What can hang from each mark:
F: B H J
A: G H Q R S W
W: A H
Q: G R
J: F
G: A R S
B: F
L: Q R
H: A F W
R: A G L Q S
S: A G R

Every row comes from one small tree of marks. The marks that hang from a mark follow it in brackets, in alphabetical order. Every link used is in the known rows. Which tree was each row made from?
(in the rows, 128 means zero)
Known rows:
W[A[G S]]: [117 135 136 139 111 172 138 131 138 160 169 134 127 150 120 126 127 140
 169 129 155 122 104 153 122 131 113 120 134 113 144 138 108 131 151 130
 117 132]
L[Q[G[S[A[H]]] R]]: [ 86 123 142 133 138 101 118 120 130 161 157 178 115 105 118 132 103 152
 141 103 123 100 112 157 112 138 103 142 106 170 158 134 135 122 144 100
 124 129]
H[A[G[S[R]]]]: [105 113 159 125 140  85 119 125 134 152 156  85 127 155 126 135 122 162
 148 111 163 125 122 149 134 125 113 136 116 155 150 121 122 129 136 116
 138 129]
F[B H[A W] J]: [ 78 135 203 146 169 103 167 125 131  76 151  72  66 109 115 150 141 147
 175 101 138 169 156 136 120 158 114 113 105 161 119 110 135 113  99 148
  96 126]
L[Q[G R[A S]]]: [ 94  99 144 130 146  26  99  99 128 154 176 184 135  70 139 136 122 129
 139  92 133 125 112 142 135 131 122 196 108 148 164 119 131 126 155 102
 120 133]
G[R]: [147  99 157 130 124  97 116 143 130 144 106 130 129 139 120 142 121 121
 133 125 147 128 111 126 128 131 133 102 139 143 129 123 132 121 131 116
 133 127]
J[F[B H]]: [136 114 165 131 141 126 122 151 131 101 102 105  69 117 118 146 127 128
 144 113 118 147 140 123  98 146 116 122 129  99 116 115 136 130 110 153
 114 126]
Q[R[A]]: [113 101 143 135 143  75 127 114 119 120 139 151 140 111 135 140 132 126
 145  88 148 120 126 137 134 140 151 164 117 136 147 130 125 129 134 111
 142 132]
L[Q]: [115 131 124 123 128 101 108 129 131 124 120 129 118 112 123 117 117 128
 119 146 114 126 117 128 125 128 104 111 121 115 135 144 136 117 131 124
 114 131]
B[F[H[A[S]] J]]: [101 135 185 146 132 100 187 136 140 147 172  93  71 165 101 149 128 169
 150  98 142 139 142 137 115 149 116 129 114 103 116 135 122 143 133 147
 121 132]
J[F[B H[A[R W]]]]: [119 115 169 132 138 164 135 148 129 100 100  77  58 119 105 153 125 151
 168  91 124 155 134 145  95 161 109 118 101  86 120 110 122 130 107 152
 110 128]
F[H[W] J]: [112 127 189 134 149 131 179 134 133  95 140  99  86 109 124 138 134 139
 163 126 126 150 134 128 114 147 139 130 116 154 114 118 132 121 110 137
 111 128]
F[B H[A[Q R]]]: [118 153 168 145 130 146 140 112 132 128  89  94  83 110 102 162 125 133
 174 103 125 151 125 165 122 166  94  66  94 131 130 118 113 114  97 143
  89 124]
G[A[H Q R W] S]: [120 114 131 135  95 209 211 115 136 171  98 140  91 137  90 148  90 166
 175 112 146 142  61 190 102 155 118  81 105 109 150  51  99 131 105 119
 115 116]
H[F W[A[G]]]: [119 144 143 131 149 145 136 135 142 117 164  97  96 118 144 122 148 153
 141 128 161 131 143 142 113 132 119 113 132 134 129 119 104 101 130 108
 119 133]
A[G S[R[L]] W[H[F]]]: [114 110 142 118 119 153 180 118 145 223 185 115 109 139 130 127 110 162
 186 107 145 128  82 151 118 141 141 138 157 107 132 111 125 136 130 114
 118 135]
F[B]: [112 120 139 138 135 117 121 126 125 111 128 126 113 118 122 135 127 119
 144 114 129 145 132 123 131 136 113 100 128 127 128 112 138 126 117 138
 114 125]
W[A[Q]]: [123 160 125 131 127 184 127 120 135 160 130 139 117 138 130 129 131 120
 140 147 120 132  99 150 114 138 106 108 133 125 138 142 110 105 131 138
 109 130]
W[A[G[S] Q] H]: [128 135 137 131 117 185 169 107 141 209 164 146 102 144 124 134 122 130
 150 143 163 122  87 164 110 142 107 100 142 125 150 140 114 101 125 129
 100 133]
F[B H[W[A[Q R]]] J]: [ 94 140 209 148 144 179 186 125 133 113 124 103  62  99 112 152 127 125
 198 124 115 171 108 151 108 172  99  63 107 138 128 116 120  99 101 149
  83 125]
L[Q[G[S[A[H[F]]]]] R]: [ 79 137 138 125 137  64  95 116 135 149 162 145  92  97 113 117 101 157
 117 152 116 126 119 144 103 126  88  98 121 143 139 125 132 129 140 100
 113 130]
H[F W]: [128 143 136 123 150 112 146 126 136 105 149  95  99 109 142 125 143 152
 119 122 138 140 155 133 115 135 133 123 135 132 114  98 117 107 113 107
 126 129]
F[H[A[S] W] J]: [ 94 149 192 137 147 119 191 118 139 107 176  76  83 131 112 143 138 167
 173 112 139 154 142 153 115 153 128 143 111 147 117 119 122 123 113 139
 107 128]
H[F[B] W]: [111 136 145 132 156 101 143 123 134  89 150  94  85 100 137 132 141 145
 132 110 140 155 160 128 118 141 117  97 136 131 114  83 126 105 103 116
 113 126]
G[A[W[H]] R[L Q] S]: [126  28 164 117 138  74 194 120 139 231 157 185  95 115 109 151  98 132
 124  86 191 133  62 144 121 132 154 158 150 149 154  64 136 124 136 115
 140 127]
B[F[H[A[Q S]] J]]: [105 154 174 147 123 122 194 131 144 158 158  95  70 171 100 151 123 166
 160 108 131 146 123 154 110 154 109 116 119  99 120 126 110 137 122 150
 111 131]
Q[R[A G]]: [103  86 151 129 154  68 100 133 119 137 149 151 137  91 146 150 133 125
 151  85 162 129 130 139 144 141 168 177 117 126 160 132 127 129 146 108
 134 131]
R[Q[G] S]: [113 105 135 128 142  69 116 103 128 185 184 180 147  70 144 135 127 124
 118  96 140 136  97 128 140 114 126 219 129 150 158  98 132 143 163 120
 124 131]
S[A[H Q R[L]] G]: [ 86 138 107 132 132 220 114 133 137 202 131 140 114 118 131 135  90 168
 151 152  81 127  74 200 124 141 128 100 101 113 170 143 105 128 138 146
  97 119]
A[G Q R S W[H]]: [136 145 115 137  68 252 210 114 142 200 120 125 118 135 101 139  98 148
 220 125 130 140  53 191 111 161 119  85 129  69 147 102  92 139 107 123
  96 134]
R[G L[Q] S]: [ 92  68 150 103 155  56  98 131 134 184 188 166 116  67 151 131 119 130
 116 136 138 147  91 131 152 115 135 198 123 106 165 126 136 134 165 130
 107 122]
F[B H[A[Q]] J]: [ 89 150 187 152 150 116 154 118 134 104 133  88  79 132 103 158 128 134
 183 110 130 168 124 142 122 156 102  87 115 148 120 123 132 121  97 156
  84 126]
Q[G]: [123 143 129 134 130 128 119 125 135 162 147 161 132 105 133 135 126 126
 140 108 123 123 144 133 126 129 122 152 124 161 132 111 117 126 138 120
 125 131]
S[A[Q]]: [101 155  93 133 135 146 110 132 133 130 116 115 130 147 130 131 115 140
 131 149  91 131 102 152 118 127 118 117 134 127 146 140 118 136 118 135
 113 127]
G[A R S]: [137  63 170 130 127  47 152 134 140 160 127 141 109 159 101 155 106 139
 123 114 179 128 105 137 123 128 131  95 142 163 141  73 130 122 124 107
 150 120]
A[H W]: [118 129 115 132 114 226 152 133 123 131 115 130 111 125 117 124 121 152
 161 115 134 134  98 149 107 146 136 127 116 108 126 102 123 138 127 131
 106 125]
H[A[R] F W]: [114 157 151 127 149 109 153 115 135 112 144  63  93 111 131 136 144 175
 128 107 149 141 165 159 121 146 115 112 103 127 124 115 100 101 108 102
 126 129]

Which tree is each row?
[ 83 108 133 123 134  11 108 102 140 157 151 163 114  79 115 125 108 128
 136 160 109 140 103 130 124 117  90 132 120 137 158 105 128 139 134 106
 128 129] => L[Q[G[A]] R[S]]
[ 93  92 139 137 130  65 114 111 123 131 145 152 132  89 131 130 118 148
 157 110 159 122  78 156 133 133 126 162 103 112 174 126 129 140 150 107
 112 129] => L[Q[R[A[G H] S]]]
[114  71 142 114 150  66 138 105 126 186 185 182 138  74 150 129 126 122
 105 108 145 141  72 128 150 108 140 234 131 126 160 105 134 149 165 136
 130 124] => R[L Q S]
[ 96 156 151 115 149  82 122 115 149 215 183  91 111 139 141 146 124 171
 150 114 141 143 109 169 133 138 125 143 146 122 140 120 109 116 130 116
 115 126] => H[A[Q S[R[G L]]] F]
[ 88 140 148 135 154 115 151 127 132  97 191  72  97 159 117 132 135 169
 149  99 154 156 139 126 118 138 128 125 129 129 107 124 128 131 117 124
 114 132] => H[A[W] F[J]]
[101 134 165 143 148  82 172 110 131 143 181 106  87 129 121 138 129 134
 138 115 146 149 138 113 118 144 120  80 156 123 110 142 157 112  99 127
  98 130] => W[H[F[B J]]]
[106 105 137 121 138 155 150 121 124 164 142 135 121  93 123 135 121 146
 145  84 144 142  95 157 137 139 126 178  94 114 150 116 105 135 145 130
 127 131] => H[A[R[L Q] W]]
[126 134 156 136 139 111 144 138 136 144 128  99  73 144 115 147 138 157
 120  98 140 122 160 136 115 146 116 128 103 113 120 133 115 128 132 139
 126 132] => B[F[H[A]]]
[ 83 167 156 149 154  82 145 114 138 107 168  76  91 152 116 146 131 153
 157 111 144 170 133 138 124 143  96  80 138 133 118 118 125 115  96 134
  95 127] => H[A[Q] F[B J]]
[ 98 147 143 139 158  67 111 115 132 104 163  81  94 135 121 141 142 153
 124  95 159 147 166 130 128 137 103  96 128 133 115 120 130 113 112 122
 111 127] => H[A F[B]]
[ 86  72 152 134 164  31 126  92 121 179 199 170 109  46 152 138 127 148
 105  71 183 160  79 148 144 123 147 216 126 103 164  73 133 149 166 137
  92 119] => R[A[H[F[B]]] L Q S]
[115 134 139 130 139 175 140 138 136 123 144 116 111 114 142 120 142 140
 156 136 146 132 128 148 118 133 120 133 119 137 146 122 103 108 135 122
 122 132] => H[W[A[G]]]
[112 137 116 134 138 139 123 135 138 105 162  75 108 150 122 131 136 171
 157  96 173 138 138 143 121 133 124 125 124 122 122 111 107 134 124 113
 117 135] => H[A[G W] F]
[ 57  89 115 116 169 181  83 141 127 215 163 133 127 104 151 119  91 172
 143 123  86 126  57 163 124 128 151 173 119 135 174 137 146 140 169 142
 114 127] => S[A[H W] G R[L Q]]
[115 141 159 116 152 168 150 132 143 183 155 125  82  83 152 140 136 146
 143 129 141 149 116 169 120 148 125 120 124 114 144 113  87  87 129 112
 108 127] => H[F W[A[Q R[G L]]]]
[104 148 157 147 132 155 176 142 137 110 150  89  99 123 131 125 129 176
 175 123 167 143 116 150 113 136 130 105 123 125 131 100 110 129 116 111
 108 126] => A[G H[F[J] W]]
[ 79  93 130 121 161  81  87 148 128 189 136 129 154 110 153 125 104 142
 138 121 112 117  71 138 142 106 131 186 132 149 179 148 131 153 159 125
 141 132] => S[A[G] R[L Q]]
[ 77 133 166 151 157  92 153 119 125  94 163  97  86  92 136 135 132 165
 148  96 161 166 137 148 117 149 141 120 121 114 132  83 126 120 118 128
  90 122] => R[A[H[F[B J] W]]]
[ 83 105 113 133 149  99 109 115 117 155 162 140 140  97 138 128 119 154
 105 118 130 131  68 144 127 116 131 190 123 117 169 129 145 161 158 130
 111 123] => R[Q S[A[H]]]
[ 97 126 175 143 128 143 196 140 138 137 176  92  64 168  97 145 125 173
 165  89 139 147 131 138 107 156 123 134 112  96 112 117 120 149 130 149
 115 133] => B[F[H[A[S W]] J]]
[105 110 198 145 134 116 189 152 139 161 146 107  71 140 109 152 120 163
 168  91 153 136 127 145 129 144 117 129  89 108 138 138 100 147 138 143
 127 132] => B[F[H[A[G R[L]]] J]]
[ 98 120 147 138 141 142 178 118 128 129 180 107  82 131 116 134 124 138
 160 104 141 158 121 116 109 151 131  92 151 111 105 118 153 121 101 130
  95 133] => A[W[H[F[B J]]]]
[ 64 131 141 120 168 139  87 155 126 162 123  79 118 105 156 131 118 174
 146 138 102 129 111 158 118 138 143 138 118 136 166 142 137 123 136 114
 116 122] => S[A[H[W]] R[G]]
[119 159 130 125 139 191 150 120 138 141 129 122 103 114 141 125 140 133
 145 149 118 141 115 158 110 144 113 122 126 132 139 116 101  92 120 130
 111 129] => H[W[A[Q]]]
[ 82 140 183 150 151  71 152 119 129 102 168  69  92 137 109 149 128 158
 155  93 152 160 147 133 132 146  98  70 115 124 120 134 129 121 106 123
 109 126] => H[A[R] F[B J]]
[129  70 164 126 141  56 114 136 130 171 132 157 125 108 137 144 120 124
 124 105 164 136 105 139 142 127 159 161 132 136 147 104 117 128 153 128
 127 126] => G[R[A L]]
[116  87 171 147 127 127 164 146 136 140 152 102  92 144 108 145 114 137
 194 102 178 153  94 120 115 147 133  65 159 123 120 106 140 128 108 114
  98 135] => A[G[R] W[H[F[B J]]]]
[ 85  77 101 130 144 118 106 133 123 131 172 130 146 105 137 126 116 148
 139 110 136 142  59 136 133 109 136 201 128 112 171 110 135 175 159 129
 116 131] => R[Q S[A[G W]]]
[ 84  90 152 140 154 118 114 133 116 123 153 139 101  85 134 152 129 148
 177  57 178 147 120 147 125 161 164 142 118 108 147  96 131 130 134 107
 103 127] => Q[R[A[H[F[B]] W] G]]
[116 146 138 130 121 166 172  98 136 206 186 142 106 140 121 127 133 133
 136 133 141 117 115 151 110 148 119 118 148 108 130 166 133 105 134 134
 106 133] => W[A[S] H]
[ 78 161  91 133 147 217 105 134 140 151 135 105 108 123 141 125 108 178
 146 166  83 135 102 192 108 141 132 103 115 128 161 123 114 114 123 141
  91 122] => S[A[H[W] Q] G]
